Each row comes from the steps of one walk. Every step used is in the known rows, and no mark comes twice. Write the walk behind each row, first mark first.
Known rows
pepon > miza > dumipi > vomigo: [-19  16 -15  16  27   8  -4 -13   8  -2  12  39   0 -11 -23   3   3  20
   0   4   6  39 -16 -11  -3   6  -4 -23  12  22  14   9  -7  10  12   2
  -6 -10 -11  -7  11   5 -27 -13   6  -5   3   9  19 -32]
miza > dumipi > vomigo > segonal > nesu: [-11   6   2  24  19  -2  10  15  10   8  12  11   3   1 -16  10  11  15
   1  16   9  41  -2 -20  -1  -7  -7  14 -11  24  14  -1   2   2   8   2
  -7  -6 -23  -4  13  12  16  13   8  13   9  -4  31 -44]
segonal > vomigo > pusemop > pepon > miza > dato > vegur: [ -1 -25  21   9  19  54  -3 -11  -9   6  -8  23  20 -21  12  -2 -11  26
  11   0  22   3  -8  12   6   4   3 -16 -52  22  -3   3  16   2 -11   9
   2  -6  -3 -32  21   2 -29  18  -3  -9   2 -16   4 -10]
pusemop > pepon > miza: [ -3  12   3   0  13  20 -10 -10  -2  -5  -6  19  -4 -15 -18  -5   1   1
   7   4   9  -1   3   8   3   1   1 -13 -19   7   8   2  -8  -2  -1  -3
  -9 -10   3 -24   9  -3 -14  18   2 -10   0   2  -3  15]
dibim > vomigo > pusemop: [-16   0  14   7   0   3  -4  -5  -9   7 -10  10  10  -3 -13   1  -3   7
  -4  19   3 -14   3  -7  -6  -6   2  -8   0  -9  -9  -9  16  -8  -3  -3
   0  -4  -2 -19   4  -4   8  -5   9 -10   0  10  -8  12]
pusemop > pepon > miza > dato: [ -8  19  10  11   2  23  -6  -7  -5  -9  -5  20   0 -16 -20   1  -4   9
   3  -8  11  11  -1   3   0   4   0 -20 -19  13  -4   3  -4  -4  -4  -1
  -6 -10  -7 -24   7  -4 -25  21  -2 -20  -1 -17  -3  -3]
pusemop > pepon > miza > dumipi > vomigo: [-16  17   1  18  37  21  -4 -18   2   0  -1  42  -3 -18 -24   4   6  18
   3  -1  13  22 -13  -5   1   2  -3 -20  -2  23  18   4 -13  11  14  -6
 -11 -16  -9 -22  10   2 -26   6   4  -6   6   1  14 -21]
nesu > segonal > vomigo > pusemop > pepon > miza > dato: [ -7 -21   1  -2 -12  26  -6  -2 -10  -4   2  26  25 -23  -7  -7   2  14
  14   6  23  26   1   3   4   8   0 -13 -59   7  -7  -4  15   3  -8   3
  -6 -10  -3 -19  10   2 -14  32  -1   9  -1 -18 -14  -8]
vegur > safel: [ -9  -3   4  -1  14  -9  -8   6  -2  -5 -13   3  -2  -1  -3   1  -5   7
   0  10  14 -17  -7   3   6  -8  -1 -13 -17  -2  -5   6  -4   0   5  -8
   1  -4  -1  16  -1  -1 -15   8   2  -8  -3   3   2  10]
segonal > nesu > dato > vegur: [  3 -18   3  -1  31  14   9  13  -2  -3  -2  -7   8  -7  13   2 -14   0
   6  11  10  37  11  13  22   2  -6   6 -50  -4   9  -5   5 -12 -16   7
  -4   4  -5  -1   7   1  -1  -4   0  -1  12 -19 -12 -40]
dibim > vomigo > segonal > nesu > dato > vegur > safel: [-15 -17  25  20  43   3   0  31  -9  -6 -16 -12  11  -4 -11   7 -12  15
  -8  46  26  27   6  13  20 -12  -4  -1 -64   0  -2  -9  12 -19 -12  -8
 -12   0 -15  14  15  -2  12  23  12  -9   7  -8 -15  -6]
segonal > vomigo > pusemop > pepon > miza > dato: [ -8 -12   8   4   2  34 -10 -13 -11   4  -7  29  19 -16 -10  -2  -3  18
  13  -1  19   7   2   3  -3   3  -1 -12 -37  16  -2   4   7  -2  -6   7
  -2  -9  -3 -26  13   1 -23  14  -3  -9   1 -13   3  -7]
nesu > dato > vegur: [  1 -19   3   5  24  19   5  -6  -3  -4  -2   0   9  -7  20   5 -11   8
  -2  11   6  19  -1  11  21   6   0  -2 -29 -16  -1  -3   2  -9  -9   7
  -2   6  -2   3   6   1  -2 -10   3  -8   6 -11 -16 -14]
pepon > miza > dumipi: [-10  27 -14  12  17  14  -5 -11   8  -3  17  13   2  -8 -20   2  -6  14
  -2   6   6  30  -9  -3  -2   6   3 -19   4   4   6   3  -4   4   3   5
   0 -10  -6  -6  12   1 -35  -2   5 -10  -2   0   8 -23]
safel > vegur > vomigo > segonal > nesu > dato: [-17  -2  13   1  32   4   3  18 -13  -7  -4   2   3  -2   1  -5  -1  -1
   2  23  16  39  10  -1  12   4  -1  16 -41   3  14  -5   6 -40 -12   2
 -22   3 -19  -7  17  -6   4   7   6  -6  -6  10  11  -1]
vomigo > pusemop: [ -8  -4   0  -4  -9  10  -4 -13  -5   6  -3   7  10  -1   5   1  -2   4
   6   9  -1 -12   5  -9   2  -2   3  -1  -8 -11  -4  -1  15 -10  -8   7
   9   0  -5 -13   5   3   1  -9   8   1   0  10   8   0]
pepon > miza > dato > vegur > vomigo: [-17  -2  27  18  22  32  -5   7 -10 -10   3  27   4 -11   0  -5 -16  27
  -7   3  12  19 -25  12  14  11   7 -28 -24  24  -7   7   6  -5  -3  -1
  -5   0 -15  -7  18  -5 -39   5  -3 -27  -7 -16   7  -8]
dumipi > miza: [ -6   5   1   3  14   1  -5 -11   3  -1   1   1   2   0   0  -1   8   6
   4  -5  -6  -2  -7 -13   2  -1  -6  -8  12  10   9  16   4  -3   7  -3
  -1  -1  -6  -5   5  -1  -3  -7   5  13   5 -11  18 -10]
pusemop > vomigo > segonal > nesu > dato > vegur > safel: [ -4 -21  18   7  36  13   0  17  -7   1  -9  -4   6 -12  13  13  -8  15
   1  38  27  29   6   9  22 -11   2   6 -95  -5   5   0  -5 -18 -11  -3
  -1   0 -16   5  17  -1  14  30  14 -10  10  -7   1 -12]
vomigo > segonal: [ -3   0   5  12  -9   4   1   3   3   3   1  -5   4   4  -1   5   7   7
  -3  19   0   5   1 -11  -4  -4   6  12  -2  -1  -5  -3   2  -5  -5   3
   0   3  -9  -2   6   5  22  17  12  11   0   4  13  12]
dumipi > vomigo > pusemop: [-15 -20  -2   1   8   4  -2 -13  -6   8  -6  30   8  -3   1   3   8  13
   7   7  -3   1  -2 -15   0  -2  -3  -3   2   5   7   3   8  -3   1   3
   2  -1 -10  -9   6   5  10 -15  11   7   6  14  16  -8]
safel > vegur: [  0  14   0  -4  14   7   3  -4   0   0   1 -10  -8  -5  18  -5  -3   0
  -1  -5   2  -8  -3  -2  -8   6   3  -2   2   3   5   2   4 -20  -4   3
  -3   0  -1 -21   5  -5 -19  -8  -6 -10  -9  24  10   6]
safel > vegur > vomigo > pusemop > pepon: [-17   9  30  -8  24  27  -4 -14 -24   4 -21  18  -1 -12  13  -6  -1   3
   7  -1  17 -32  -5   2   6  -1   8  -4 -29  -2   3  -5  15 -32   0  -8
 -12  -7  -7 -49  12 -12 -19   9   3 -16 -12  25  18  34]
dibim > vomigo > pusemop > pepon: [-13   3  27   9   6  17  -5 -11 -17   9 -23  11   7  -9 -16   6  -1   5
   0  15  11 -30   9   0   0 -11   1  -4 -19  -6  -7 -14  14 -10  -1 -11
  -9  -9   1 -39   3  -9  10  12   8  -9   1   7 -13  24]
pusemop > vomigo: [  2   2   8  -2   0   5   0  -6   3   9  -1   8  -4  -8   7   7   4  -3
   0   1   4   1  -4   1  -4  -2   6  -1 -24   3   2   3 -13   2   3  -5
   1  -3   2 -21   1  -6   9   7   3 -11   2  -1   0   0]
miza > pepon: [ -2  14  -3  12   5   8  -2  -3  -8  -4  -2 -11  -4  -3  -5  -7  -4   2
  -6  -7   3 -10  -1  -9  10  -2  -2  -7  10  -4 -10   1  -8  -7   8   0
  -3  -9  -4  -6   4   2  10  -1  -1 -11  -4  -3  22  -5]

Write each row's walk
[-19 -13  30   1  35  48 -10 -16 -19   0 -15  35   9 -18   5  -6  -9  19
   7  16  18 -13 -13  15  19   0  12 -22 -45   6   4  -1  12 -11  -6  -2
  -7  -6  -5 -37  24  -5 -27  13   9 -18  -4   5   8  22]	dato > vegur > vomigo > pusemop > pepon > miza
[-28  21  29   5  26  40 -11 -16 -27  -8 -12  35   4 -20   2  -7  -9  16
   5  -7  21  -7 -10  -1   3   9   9 -26 -29  11  -4   3  13 -41  -8   0
 -12 -11 -17 -45  21 -13 -50   9   1 -35 -17  16  20  11]	safel > vegur > vomigo > pusemop > pepon > miza > dato
[-20  -7   1   0  25  20 -12 -22  -9   2 -12  49   5 -18 -15  -3   7  15
  13  11   6  -3   1 -10   3  -1  -3 -20 -15  12  15   3   1  -4  -1   1
  -7 -11  -7 -30  15   2   0   0  12   0   7  16  11   4]	dumipi > vomigo > pusemop > pepon > miza
[-13   9  -2  18  24  -1   6  -7   7   5   6  21   1  -4  -7   9   5  13
  -4  -2   4  19 -13 -11   2   0  -5  -6  13  12   8   4  -4  11  18  -3
  -4  -7 -12   3   3   6 -13  -9   0   0   5  -1  18 -33]	miza > dumipi > vomigo
[  1 -42  -9 -14 -12   2   1   6  -3   6   4   1  24  -8  12  -6   6   4
  12  15  11  16   1   1   5   3  -2   2 -40  -4   0  -9  17   7  -5   4
   2   0   6   5   4   5  18  10   0  26   0  -2 -10  -1]	nesu > segonal > vomigo > pusemop
[  1   2   3   4  -5  -2   4  23   3   3   3 -13   5   4  -5   1   5   0
   5  19   3  23  13  -8  -3  -6  -3  20 -23  14   5  -5   7  -9 -10   5
  -4   0 -11  -1  11   6  24  21   7  15   5  -1  13 -11]	vomigo > segonal > nesu
[-17   1  47  30  25  43  -3   5 -16  -9  -7  26   6 -13  -7   1  -5  31
  -5  12  19   9 -20   9  13   2  13 -16 -40  22 -12  -1   7 -10  -3  -4
 -12  -3 -20 -21  25  -3 -10  40   8 -20  -7 -15  12  18]	pusemop > pepon > miza > dato > vegur > vomigo > segonal
[-11   2  21  14  10  53  -3 -15 -14  -2  -5  23  15 -22   4   5 -14  25
   5   4  13  -2  -5   4   7   4   8 -23 -41   3 -12   1  15 -13 -15   8
   5  -9 -11 -41  20   0 -33  11   4 -22   1 -11   3  -7]	vomigo > pusemop > pepon > miza > dato > vegur
[-16 -13  16   6  16  -3  -2  20 -11  -6  -9   7  10   3 -17  -3   2  -1
   2  26  12  44  12   0  22   0  -3  15 -43  -3   8  -7   2 -23  -8   1
 -16   4 -19  14  12  -1  27  16  10   2   4 -18   3  -6]	vegur > vomigo > segonal > nesu > dato
[-13  19   3  24  32  17   0   6   7   4   7  29  -1 -14 -31   6  10  19
   7  16  18  42   1 -14  -2  -5  -5  -1 -27  33  21  -1  -3   3   4  -1
 -15 -16 -18 -29  20   8  -1  32  15   7  11  -3  26 -30]	pusemop > pepon > miza > dumipi > vomigo > segonal > nesu
[-10   6  21   2  26   4   4  26 -10   1  -1  -6  -6   2   6  -8   4   2
   2  17  12  10   0  -2  -1   0   5  11 -28  20  12  -4  15 -30  -4  -3
 -16   0 -16 -14  19  -5   4  21   4  -1 -10  18  29   7]	safel > vegur > vomigo > segonal > nesu
[  0 -31  -5 -11   1  10  -2  -4  -2  13  -5   9  16  -1  10  -4   3   8
  11   7   7  -5   3   1  -1  -3  -2   7 -18   4   6   0  13   6  -3   8
   5   1   5  -5   6   5   6  -4   0  11   1   4   5  -1]	segonal > vomigo > pusemop
[-26   9 -15  11  23  18  -7 -25   3   2  11  44  12 -12 -17   5   1  28
   4  15   5  28 -10 -21  -1   4   0 -23   9   9  12   7   6   1   4   9
   1 -11 -16 -15  17   7 -29 -22  11  -4   4  20  25 -30]	pepon > miza > dumipi > vomigo > pusemop
[-10 -27  23  -1  51  14   5  22 -11  -5  -7   6   5  -6   8  -7 -14   0
   2  11  18  36   0  20  31   2  -4   2 -55   3  11  -4   7 -15  -8  -1
 -14   4  -8   8  11  -5  -1  -1  -1 -10   6 -20  -8 -24]	segonal > nesu > dato > vegur > vomigo
[-16 -23  31   1  27  28  -1  -4 -14   6  -9  15  11  -2  21  -4 -10  20
   0   9  10 -19 -17   8  16  -1  12  -9 -28   0  -6  -2  19 -12  -3   1
   5   5  -9 -12  16  -4 -10  -2   5 -11  -3   3  10  11]	dato > vegur > vomigo > pusemop
[-23   7  30  12  43  54  -5 -20 -11   3  -7  31   9 -19  -2   1 -11  28
   2  13  24   1 -20  10  19   0  12 -25 -40   1   1  -4  15 -10   2  -3
  -5 -12 -12 -40  25  -4 -47  14  10 -23  -4   1  16   2]	dato > vegur > vomigo > pusemop > pepon > miza > dumipi
[-13 -22  29  15  26  23   2   4 -13  -7  -7  10  12  -1  12   1  -3  17
  -7  30  11  22 -10   8  26   2   8   6 -40  -7  -4  -5   5 -15  -6   1
 -10  10 -17   9  17  -1  18  13  14  -4   1  -5   0  17]	nesu > dato > vegur > vomigo > segonal
[ -8  -3  -3   2  25  37  -7 -20   1  10  -1  27  15 -17 -13  -2   1  15
  12   8  22   6  -3   3   0   1   2 -12 -29   7  11  -3   7   9   3   5
  -2 -14   1 -27  16   3 -31  12   1  -3   3   1  10 -10]	segonal > vomigo > pusemop > pepon > miza > dumipi
[ -6  -8  24  15  16  17   2  12  -9  -8  -6  -5   5  -5  15  10 -18  25
  -8   3  19 -12 -20  11  11  -4   3 -20 -37   6 -23   5   7  -4   2  -3
   8  -1 -12  17   8  -1 -40  14  -6 -25  -5 -18   2 -12]	miza > dato > vegur > safel
[-16  -1  40  19  27  42  -4   2 -15 -10  -8  29   1 -18  -4  -3 -11  21
  -3  -7  20   5 -21  19  15   6   9 -28 -40  26  -7   2   5  -7   2  -9
 -11  -5 -10 -26  18  -8 -34  27  -2 -30  -5 -23   1   4]	pusemop > pepon > miza > dato > vegur > vomigo
[-16  11  12  15  23  24   2 -27  -6  12  -8  31   9 -11  -5  12   6  16
   6   0  12  -5  -5 -14   6  -7  -2  -8 -11   0   4  -4   6  -1  11  -3
  -4 -13 -15 -29   7   3 -10   2   6   0   7   5  19 -19]	miza > dumipi > vomigo > pusemop > pepon
[-23 -10  25  15  18  40  -8  -5 -17  -5   1  34  16 -12   7  -4 -17  32
   0   8  12  14 -21   4  10   8  11 -29 -30  11 -13   5  20 -16 -10   8
   3  -2 -19 -18  24  -4 -38  -4   5 -27  -6  -7  14  -8]	pepon > miza > dato > vegur > vomigo > pusemop
[-13   7   2  29   7   3   5  -4   8   6  10  17   4   2  -9  13  11  23
  -6  17   4  26 -15 -20  -1  -3   1   6   8  10   4   1  -1   8  15   1
  -6  -3 -21   1  10  11  13   5  12  10   4   7  24 -17]	miza > dumipi > vomigo > segonal
[-14  -8  43  30  34  20   4  26  -8  -2   1  -2  10  -1   9   3   1  28
   1   4  10  27 -18  -8  16  -4  -2   1 -32  37   0  10  24 -19   1  -2
  -6   2 -31 -10  24   1  -1  27   5   4   5 -35  38 -28]	dumipi > miza > dato > vegur > vomigo > segonal > nesu
[-22  -9  56  18  37  45  -4 -17 -23   3 -18  20  14 -13  16   5  -2  29
   3  -9  15 -25 -21  -3  23  -3   2 -17 -33  14  -9   9  24 -20   6 -11
  -1  -5 -23 -44  19  -5 -19  14   1 -12   1 -31  26  -5]	dumipi > miza > dato > vegur > vomigo > pusemop > pepon
[-17 -32  20  -5  41  25   3   9 -18   1  -9  15  17  -7  12  -3 -13   8
   9  17  18  27   5  11  33   1  -1   3 -62  -6   6  -6  20 -26 -17   8
  -5   4 -14  -5  18  -4  -6  -8   6  -9   6 -14  -1 -23]	segonal > nesu > dato > vegur > vomigo > pusemop
[-10 -11   6  28  50  20  16  12   6   5   9   8  12  -6   4  14  -1  23
  -2  28  15  65  -3  -6  21  -1  -8  12 -39   8  16  -5   5  -5  -3   8
  -8   0 -26   2  18  12  10   4  12   9  16 -12  13 -56]	miza > dumipi > vomigo > segonal > nesu > dato > vegur
[ -5 -19  32  12  28  20   8  33  -8   2  -1  -5   5   0   9  -4  -2  14
   0  21  13  18  -7   7  14  -6   6  12 -41  24   6  -6  16  -9  -5  -2
  -5   5 -14  -6  20   1  21  28   9   5   1 -10  19   3]	dato > vegur > vomigo > segonal > nesu
[-17  -9  52  15  21  44   2  -6 -24   4 -18  21  12 -13  17   4 -12  23
   1  -3  21 -24 -16  10  18  -2   9 -12 -50   4 -18  -6  21 -18  -2  -4
  -2  -5 -15 -33  15  -6 -19  20   1 -24  -4 -23   8   4]	miza > dato > vegur > vomigo > pusemop > pepon
[-21 -12  20  -4   6  10  -7  -7 -17   2 -10  23   9   0   1  -5   0   6
   4   7   6 -17  -6  -2  12  -2   5  -7 -12  -5  -5  -1  13 -12  -1   0
   1   0  -8  -4   7  -4  -4  -6   7  -8  -5   4  12  16]	vegur > vomigo > pusemop
